What can hang from each mark:
q_840: q_27 q_863
q_538: q_27 q_213 q_964
q_863: q_840
q_684: q_226
q_226: q_684
q_964: q_684 q_840
q_27: q_538 q_840

Each row was made from one small tree. The marks that hang from a mark follow it in brackets, in the order of their numbers. Every link used is in the known rows. Write each row's tree.
Known rows:
q_538(q_27 q_964(q_840(q_863))): [-36 -30   5  30  10 -12 -33  -6  35  20  27  35  15  28 -16   0   0 -41
  -6]
q_863(q_840(q_27(q_538(q_213)))): [-23  19 -19  33   8 -47 -57 -20  47   2  45  47   0  10 -30  10  -8 -65
   7]
q_964(q_684(q_226) q_840): [ -47  -37   23   89   27  -14  -44    6   33   -4   64   39   11  -15
 -101   11    3  -51  -34]
q_840(q_27(q_538) q_863): [  6   9  41  -3   8 -47 -56   1  52 -17  48  30  -9  19 -37   1  -7 -74
  27]
q_538(q_213 q_964(q_840)): [-42 -26 -13  37  12 -26 -40  29  34  26  27  56  11  18 -76  -3  -3 -17
   3]
q_27(q_840): [-31 -15  12   4  12 -46 -47 -35  37   4  23  22  14   3 -67  11  -6 -34
 -10]
q_964(q_684 q_840(q_27)): [ -35  -15   57   72   26    1  -45  -25   29   -8   51   43    1   -8
 -111   10   -3  -70  -18]
q_27(q_538 q_840): [-17  -7 -19 -15  12 -60 -54 -13  39   3  31  12  25   0 -38  22   0 -40
 -10]
q_538(q_964(q_840(q_863))): [-25 -26   8  50  13 -16 -39  18  44  11  36  35   4  22 -18  11   4 -16
  -2]
q_27(q_538(q_213) q_840(q_863)): [-17 -14 -11 -28   6 -56 -55  21  42  15  39  32  15  11 -77   9  -9 -69
   4]
q_964(q_684): [-30 -10  45  34  25  -4 -37  11  37 -15  49  37  16  -7 -66  18  -5 -20
 -13]
q_964(q_684 q_840(q_27(q_538) q_863)): [-21 -16  55  60  22   0 -48   5  36  -8  64  41  -3   0 -97  12  -3 -90
 -12]
q_226(q_684): [-24  -4  13  34  19   5 -50  17  40 -14  23  13   5  18 -58  22 -13 -20
   1]
q_27(q_538(q_213)): [-16  -1 -21 -18  15 -48 -51  33  42  -1  42  22  17   7 -37   6  -2 -28
   7]
q_964(q_840(q_27)): [-28 -13  29  47  19 -27 -51 -41  36  -3  37  21  -7   7 -71  -3   0 -60
  -7]
q_538(q_964(q_684)): [-28 -13  21  45  18 -13 -33  26  39  -1  35  51  23   6 -29  22   0   9
  -2]
q_538(q_27(q_840(q_863)) q_213 q_964): [-47 -27  -6 -13   0 -38 -35   4  29  38  12  67  25  28 -89 -10 -15 -52
  11]
q_840(q_863): [-10 -14  39   6  13 -22 -42  18  53 -10  50  21  -7  21 -28   3  -6 -38
  10]
q_538(q_27(q_840) q_213 q_964): [-52 -24 -16 -11   2 -43 -35  -9  25  38   6  65  32  22 -88  -9 -13 -40
   5]
q_27(q_538): [ -8   1 -13  -8  18 -45 -50  17  46 -12  43   5  18   5   3  16   4 -18
  -1]
q_964(q_684(q_226) q_840(q_863)): [ -39  -41   38   85   24   -6  -44   24   39   -3   74   43    2   -6
 -102    9    0  -69  -26]
q_538(q_213 q_964(q_684)): [-39 -15  11  31  14 -18 -34  49  33  15  32  75  22   9 -89   7  -9  -5
   8]

Write each row's tree:
[ -46  -24   10  -31    5  -38  -40  -16   29   25   23   46   15   19
 -113  -18  -19  -80    4]	q_538(q_27(q_840(q_863)) q_213)
[-22 -12 -35  11  14 -42 -49  40  39  15  37  34  20  13 -32  10   4 -21
   2]	q_27(q_538(q_213 q_964(q_840)))
[-25  -9 -27 -25  10 -63 -55   3  35  15  29  28  25   2 -77  11  -6 -51
  -3]	q_27(q_538(q_213) q_840)
[-33 -21   9  37   8 -29 -44  24  37  24  31  67  -1  25 -91  -9  -8 -46
  18]	q_538(q_213 q_964(q_840(q_27 q_863)))
[ -9 -11  -5 -18   9 -53 -54   5  45   4  41  15  15   9 -37  19  -3 -59
  -3]	q_27(q_538 q_840(q_863))
[-41 -26  24  19   8 -15 -30  -8  30  18  24  58  32  15 -58  14  -9 -44
  -8]	q_538(q_27(q_840(q_863)) q_964(q_684))
[ -59  -33    3   34   14   -2  -30   15   20   32   27   70   28   13
 -103   -6   -8  -48  -10]	q_538(q_27 q_213 q_964(q_684 q_840))
[-48 -34  -5  14   7 -17 -34  17  29  35  25  59  15  31 -76 -15  -8 -55
   4]	q_538(q_27 q_213 q_964(q_840(q_863)))
[-19  20 -16  37  10 -45 -57 -29  49  -2  46  39   1  10  -9  15  -5 -61
   4]	q_863(q_840(q_27(q_538)))
[-10 -14 -16  -4   5 -53 -51  18  45  13  33  30  22  15 -18  25   0 -40
   1]	q_27(q_538(q_964) q_840(q_863))
[-13 -16  -3   7   8 -41 -48  27  42  11  40  40  27   8 -38  30  -1 -44
  -5]	q_27(q_538(q_964(q_684)) q_840(q_863))
[-34 -21  21 -16   8 -33 -39 -40  35   9  25  23  16  16 -56  -2 -11 -65
  -6]	q_538(q_27(q_840(q_863)))
[  0   8  37  -9   6 -50 -56  12  49  -9  47  41 -10  20 -66  -7 -11 -82
  33]	q_840(q_27(q_538(q_213)) q_863)
[-22 -18  21  52  11 -24 -43   0  42   8  33  43   0  22 -34   6   1 -32
   7]	q_538(q_964(q_840(q_27 q_863)))
[-18 -16 -23 -16   2 -56 -51  34  42  24  32  46  22  17 -61  14  -6 -50
   9]	q_27(q_538(q_213 q_964) q_840(q_863))
[-12  14  14  -5  11 -59 -56 -14  40 -10  33  37   5   8 -65  -3  -7 -55
  22]	q_840(q_27(q_538(q_213)))
[-52 -30   2  37   9 -36 -34 -16  27  18  23  62  41   4 -67  12  -4 -35
 -15]	q_538(q_27(q_840) q_964(q_684(q_226)))
